Known rows, with every way that one mark hangs from another:
[gefa [tofovo [kufug [gades gefip]]]]: [  3 -14 -14   4 -12  16   6 -19   7  12  -4 -21 -10  17 -33 -21  -1   2
 -14   2   6 -13   5  26 -19  11  -1  -1 -18  39  10]
[lalud [rafima nupu ponuk] [vozan gades]]: [  1  10  33  -1  25  34  -4  17  30  -7  -8 -16  -4  17  -6   8   1 -17
  32 -13 -21  -8   5   0  -7 -26  -8   7  -9  22   8]
[rafima lalud nupu ponuk]: [ -4  11  12  16  24  45   2 -10  21   1   1 -13  -1  14 -62  -5  -8 -13
  53  -8 -11 -33  -3   4 -10   2   2  -7   5  15   8]
[lalud rafima [vozan ponuk]]: [  9   2  16 -21   5  15  -2  10  25   6  -6  -8  -7  23   7   4   2 -10
   2  -2 -19   5   2   7 -21 -38 -13  19 -20  25   9]
[vozan [lalud [rafima nupu]] ponuk]: [  0   8 -15  -9  12  15  -4   2  14   8   1 -13  -2  19  -7 -13  -5 -26
  19 -12  -9   8   5   2 -17 -28  -4  19   8  20  12]
[ponuk [rafima lalud nupu] [vozan gades]]: [ -6  -9  21   7  13 -14  -7  -5  21   6   1  -8   5   8   1   5  -2 -22
  22  -1  -1   3 -32  -3  -4 -13   0   4  15   6   4]
[nanev [rafima lalud nupu]]: [  6  -4 -11   3  -5  42   5 -15  21   5  12 -11  -6  17 -38   0  -3 -15
  48  -4  -6  -7 -25  15 -12 -26  -3 -18  -8  28  12]
[ponuk [vozan [lalud [rafima nupu]]]]: [  1 -13   7  -2  23  -7   5  -1  26   9 -11 -11   0  20  13   1  -2 -17
  16  -7   4  17  -7 -12 -14 -18  -4   5  -3  26  10]
[ruzap [gefip [gades vozan]]]: [  2 -16 -23 -12  -3   6   4 -18  12  -8   4 -13   5  20  68  -3  -1   0
  -4  -9   0  -9   6  -6  -5 -18   2 -13  -6  15  15]
[rafima lalud nupu [ponuk [vozan gades]]]: [ -9   7  23  32  32  18   0  -4  21   4  -6 -10   0  12 -40  -2  -7 -16
  55  -9  -9 -11  -7  -5  -6   5   7   0  18   6   4]
[tofovo gefa [kufug [gades gefip vozan]]]: [  2 -24  -3  -3 -12 -11   9 -44   5   9 -15 -19 -15  23  48 -14  -4  -8
 -21  10  -1 -10  -6  19 -10  24  -7   8 -22  37   7]
[gefa [tofovo [kufug [gades [vozan lalud]]]]]: [  1 -20  -8  -3  -3   4   6 -17   9  16  -4 -23 -17  11 -26 -21  -6   3
 -19 -10   7  -1   4  12 -21  13  -1   8  -3  32  10]
[lalud [rafima nupu [ponuk [vozan gades]]]]: [  0   5  24  -4  19  11   0   0  29  -4  -3 -11   1  16 -14   3  -4 -26
  36  -6 -12  -1   0  -9  -9 -19  -2   5   1  20   8]
[ponuk [rafima lalud nupu] vozan]: [ -2 -12  25  -6  15  -5  -3 -11  26   8  -1  -4   4  15 -18  11  -1 -19
  22   3   2  -6 -32  -3  -8 -10  -4   2   2  13   5]
[tofovo [kufug [gades gefip]]]: [  1 -17  -9   9 -21   7  10 -41   3   9  -5 -22   1  20  12 -14   0   3
 -15   8   5 -17   1  26 -11  -2  -4  -3 -21  41  11]
[vozan gades]: [  2  -9 -23  17 -12   3  -2 -12  10  -2   9 -21  -5  -2  16 -16  -9  -3
  10  -2  -5   2  -3   2 -17 -29   1  -5   2  19  11]
[rafima nupu ponuk]: [ -2   5   3  11  10  40  -1 -14  20  -7   3 -17  -6  11 -61  -4 -10 -11
  45  -4  -7 -25   7  -5 -11 -11  -2  -9  -2  25  11]
[gefip gades]: [ -4 -19 -26   6 -11  16  -2 -22  16   6  10 -15  -3  14  41 -14  -9   6
   1  -1  -5  -4   7  -2  -7 -32   1 -12  -2  13  11]
[ponuk [vozan gades [lalud rafima]]]: [ -1 -14   0   8  17 -26   1  -2  17   9 -10 -16   0  10  47  -4  -5 -14
   9  -8   2  30  -5 -12 -15 -21   2  12   5  22  10]
[gefip [gades [vozan [ponuk rafima]]] ruzap]: [  0 -16 -20 -20 -24  14  -7 -24  -7   5   9 -16   2  17  39  -8 -13  -1
 -26  -8  -2  26  -1   0   1 -35   0  10  11   2   9]
[gefa [tofovo [kufug [gades gefip vozan]]]]: [  2 -17  -3  -2 -10   2   7 -22   8  10  -3 -19 -11  18 -31 -18  -3   1
 -22  -3   8  -7   1  23 -18  18  -1   2 -15  35   9]
[ponuk [rafima lalud]]: [  3 -10   4 -19  -3   3  -3 -20  16   5   7 -14   2   6  -5   2  -5 -11
   8   4  -3 -17 -23   7 -17 -15  -5   3 -11  19  10]
[gefa [tofovo kufug]]: [  5 -19 -26  -7 -17  30   7 -10  11   8  -4 -24 -18  17 -48 -19  -5   3
  -3   0   4 -14   3   9 -25  -1  -4   4 -13  33  11]
[gefa [tofovo [kufug gades]]]: [  5 -17 -15   1 -14  21   6 -16  10  14  -1 -23 -17  11 -39 -24  -3   5
 -10  -1   2 -14   5  18 -22   2  -3   1  -9  33  10]
[ponuk [vozan [gades [gefip ruzap]] lalud]]: [ -1 -14 -17  25   8 -15   1  -9  -3   7 -15 -22   7  14  41  -6  -5  -7
   2  -7  15  37  -4   0 -10 -10   4   3  -2  28  11]
[ruzap [gefip [gades [vozan [lalud rafima]]]]]: [  2 -13 -18 -23   9   1   4 -10  14  -6   0 -14   9  24  86  -1   1  -9
  -6 -16   0  -2   8  -8  -4 -19   2  -3  -7  18  16]
[vozan gades lalud]: [ -3 -10 -31  22   4  -2  -3  -8   5   4   0 -28  -4  -2  32 -18 -10  -6
  11 -13   3  13   2  -3 -16 -22   3   3   7  22  14]
[lalud [vozan gades [ponuk [rafima nupu]]]]: [ -1   0   6   7  -2  11 -13   6  14   3   0 -13  -8   9  -6   0  -1  -9
  11  -4 -13   4  -8   6 -11 -34  -9  14   3  14   7]
[tofovo gefa]: [  9 -16 -25  -4  -5  12   0 -17  17   3  -5 -17 -23   8  26 -14 -10  -9
  12  11  -9  -9  -5  -2 -21  -7  -9  -2 -19  28  10]
[lalud [rafima nupu] [vozan gades ponuk]]: [  3  10  13  -2  12  22  -7  22  26   0  -1  -9  -5  20   3  -2   4 -21
  17 -11 -23   4  -1   8  -9 -41 -10  14   1  13   6]
[tofovo gefa [kufug [gades gefip]]]: [  3 -20 -16   5 -15   6   7 -40   4  11 -15 -23 -15  21  44 -19  -2  -7
 -10  16  -3 -19  -2  23 -12  15  -8   4 -26  41   8]
[ponuk [vozan lalud]]: [  0 -21  -5  10  13 -16   4 -12  16  13 -12 -15  -5  12  16  -2  -7  -2
   9  -2  11  22  -4 -13 -20 -12  -1   4  -4  28  11]

Rows:
[ -2 -10   2  12  22 -15   1   3  22   7  -8 -15   1  12  32  -4  -3 -20
  18 -11   2  25  -7 -12 -10 -21   1   8  10  18   9] | [ponuk [vozan gades [lalud [rafima nupu]]]]
[ -2   4   2  22  12   9  -3   2   9  10  -6 -11   1  18   6  -6   0  -3
  10  -5 -11  -2  -9  22 -14 -10   1   8  -6  15   6] | [rafima [lalud [vozan [gades gefip] ponuk]]]
[ -7  -1 -24   4  -5 -18 -17 -11  -5   9   4 -21  -2   0  22 -15 -10 -19
   7  -9  -4  21  -4   1 -17 -26   2  30  22  14  11] | [vozan gades lalud [ponuk rafima]]
[ -6   8 -10   7  -9 -19 -15 -17  -5   4   7 -12  10  12  11 -10  -4 -22
   5   2  -7   4 -15  24 -12 -11   4  18   6  13   8] | [vozan [gades gefip] [ponuk [rafima lalud]]]
[  3 -16   5  -7  18 -17   5  -6  23  11 -13 -13  -1  16  27   2  -4 -12
   7  -4   5  23  -5 -13 -19 -18  -3  10  -8  29  11] | [ponuk [vozan [lalud rafima]]]
[  4 -28  -4  -6 -13  -5   8 -40  10  13 -12 -20 -23  14  40 -17  -8  -5
 -19   9  -6 -10  -5   9 -13  13  -9  11 -12  29   7] | [tofovo gefa [kufug [gades vozan]]]
[  2   1  -5 -15 -10   0  -9 -18   7  11   9  -8  -3   9 -20  -7  -7 -15
   8   5 -10  -6 -14  10 -21 -22  -4  19   3  13   9] | [vozan [ponuk [rafima lalud]]]
[  0 -16  18 -11   2  -9  -4 -14  26   3   0  -7   0  13 -17  11  -2 -18
  15   7   6   2 -23 -10 -10 -19  -8   0  -2  20   7] | [ponuk [rafima nupu] vozan]
[  8 -11  -8 -10 -10   1   7 -26  -5  -8  -2 -17   8  22   8   1  -8  -4
 -24  -5  14  17  -9  15  -9  -3  -2  -7 -25  31  12] | [gades [gefip ruzap] vozan]
[ -3 -18 -10  23  12 -23   0  -8  11  11  -9 -18  -3   5  35  -8  -7  -5
  11  -6   8  29  -5 -13 -16 -16   3   7   8  20  10] | [ponuk [vozan gades lalud]]
[  4   2 -12  18  -7  18  -6   3  -5   2  -9 -18  -1  18  13  -6  -1   1
  -4  -4  -6  19   3  20 -11 -28  -5   9 -12  24   9] | [lalud [vozan [gades [gefip ruzap]] ponuk]]
[ -3   4  23  22  25  23  -2  -1  15   6 -11 -18  -5   9 -16   1  -7   3
  34  -9 -15 -13   2   5 -16  -2   2   8  -6  17   7] | [rafima [lalud [vozan gades]] ponuk]
[ -2  -2  10  11   8 -38  -2 -34   2  12   3  -9   4  10  22 -13  -6  -7
 -21  -6   4  16   1  22 -11   8   1   5  -3  28  11] | [kufug [gades gefip [vozan lalud ponuk]]]
[ -3  -3  18 -17  22 -26   4 -23  11  -5 -10 -13   9  25  21   8  -8 -19
  -7 -13   8  14  -1   4 -13  15   2  10 -21  37  14] | [gades gefip [vozan [lalud [rafima ponuk]]]]
[  2 -20 -21 -18  -4  20   2 -14   0   4   1 -23   5  20  67  -7 -12  -1
 -24 -19   2  30   5  -5   2 -32   1   4   3  11  12] | [gefip [gades [vozan [lalud rafima]]] ruzap]
[ -6   9  -9   8  -5   3 -15  -6   6   5  14 -11   0   4 -16 -14  -6 -25
  20  -4 -15  -3 -16  11 -10 -26   1  17  26   1   6] | [vozan gades [ponuk [rafima lalud nupu]]]
[ -5  -7   3 -19   5 -20  -7 -19  10   5   5 -10  -5  11 -12  -1 -12 -19
  -3 -13   1  15 -12  -6 -14  -9  -4  21  13  14  10] | [gades [vozan lalud [ponuk [rafima nupu]]]]
[  5 -24 -18   1 -17  12   7 -36   8  14 -12 -24 -22  13  37 -21  -5  -4
  -7  13  -8 -19  -1  13 -15   4 -10   7 -16  33   8] | [tofovo gefa [kufug gades]]
[  1 -29  -9  -4  -6  -7   8 -38   8  15 -15 -24 -22  13  51 -17  -8  -6
 -17   3  -3  -4  -3   6 -13  17  -8  16  -9  31   8] | [tofovo gefa [kufug [gades [vozan lalud]]]]
[ -7  11  25  29  34  44  -2   7  22   1  -8 -15  -4  14 -44   1  -4  -7
  52 -14 -17 -25  -2   5  -5  -2   0  -2   5  12   5] | [rafima [lalud [vozan gades]] nupu ponuk]
[  1 -10   9 -26 -13 -27  -6 -26  10   3  11  -7  -7   8 -11   1 -12 -13
 -14  -1  -3  11 -14  -2 -19 -15  -5  19   3  13   9] | [gades [vozan [ponuk rafima]]]
[ -3  -1  14 -18  -1 -34  -4 -31   4   1   4  -2   9  23  -2   5  -6 -19
 -16   0   2   7 -20  18 -13  10   0  15  -9  20   9] | [gades gefip [vozan [ponuk [rafima lalud]]]]
[  9  -8   9   5  -5 -11   4 -34  -1   3   5 -15   7   8  20  -8  -5   0
 -30  -3   7  12  -5  26  -6  -1  -2 -12 -18  31  12] | [kufug [gades [gefip ruzap] vozan]]
[ -1  -1   4 -20  13 -13  -1  -9  17   4   3  -8  -4  18  -1  -4  -9 -23
  -1 -17  -5  18  -4  -5 -15 -13  -4  20  10  15  10] | [gades [vozan [lalud [rafima nupu]] ponuk]]
[  2   7 -36  20 -21   8  -8 -13 -17  -1   4 -20   6  13   9 -21  -6 -11
  -1  -1  -4  20   2  22 -11 -26   3   9   4  19  11] | [vozan [gades [gefip ruzap]] ponuk]
[  7 -14 -21   2 -17  31   6 -16  -3  11  -5 -27  -8  18 -34 -23  -1   4
 -19  -1   9  -6   5  28 -16   5  -2  -2 -18  40  11] | [gefa [tofovo [kufug [gades [gefip ruzap]]]]]
[  2   4  17   8  10  52   2  -8  23   4  -2 -12  -9  21 -54  12  -2 -10
  62  -8 -12 -10 -14  11 -12 -15  -4  -9 -13  31  11] | [nanev [rafima [lalud vozan] nupu ponuk]]
[ -7  10 -14   8 -13  -7 -16 -15  -1  -4  11 -11   8  13  -7 -11  -3 -27
  11   2  -5   3 -11  19  -7 -20   0  11  10  16   9] | [vozan [gades gefip] [ponuk [rafima nupu]]]
[ 10  -4  -7  14  -9  10   2 -30  -3   5   5 -19   8   8  15 -14  -2   2
 -15   3   5   2   1  31  -8 -13  -3 -17 -23  38  13] | [kufug [gades [gefip ruzap]]]
[ -5   6  -4   8  23  13  -5   3  15  -4  -2 -25   1   7  14 -10  -8 -25
  32 -20  -9   5   7  -6  -9 -19   2  10  11  21  12] | [vozan gades [lalud [rafima nupu ponuk]]]
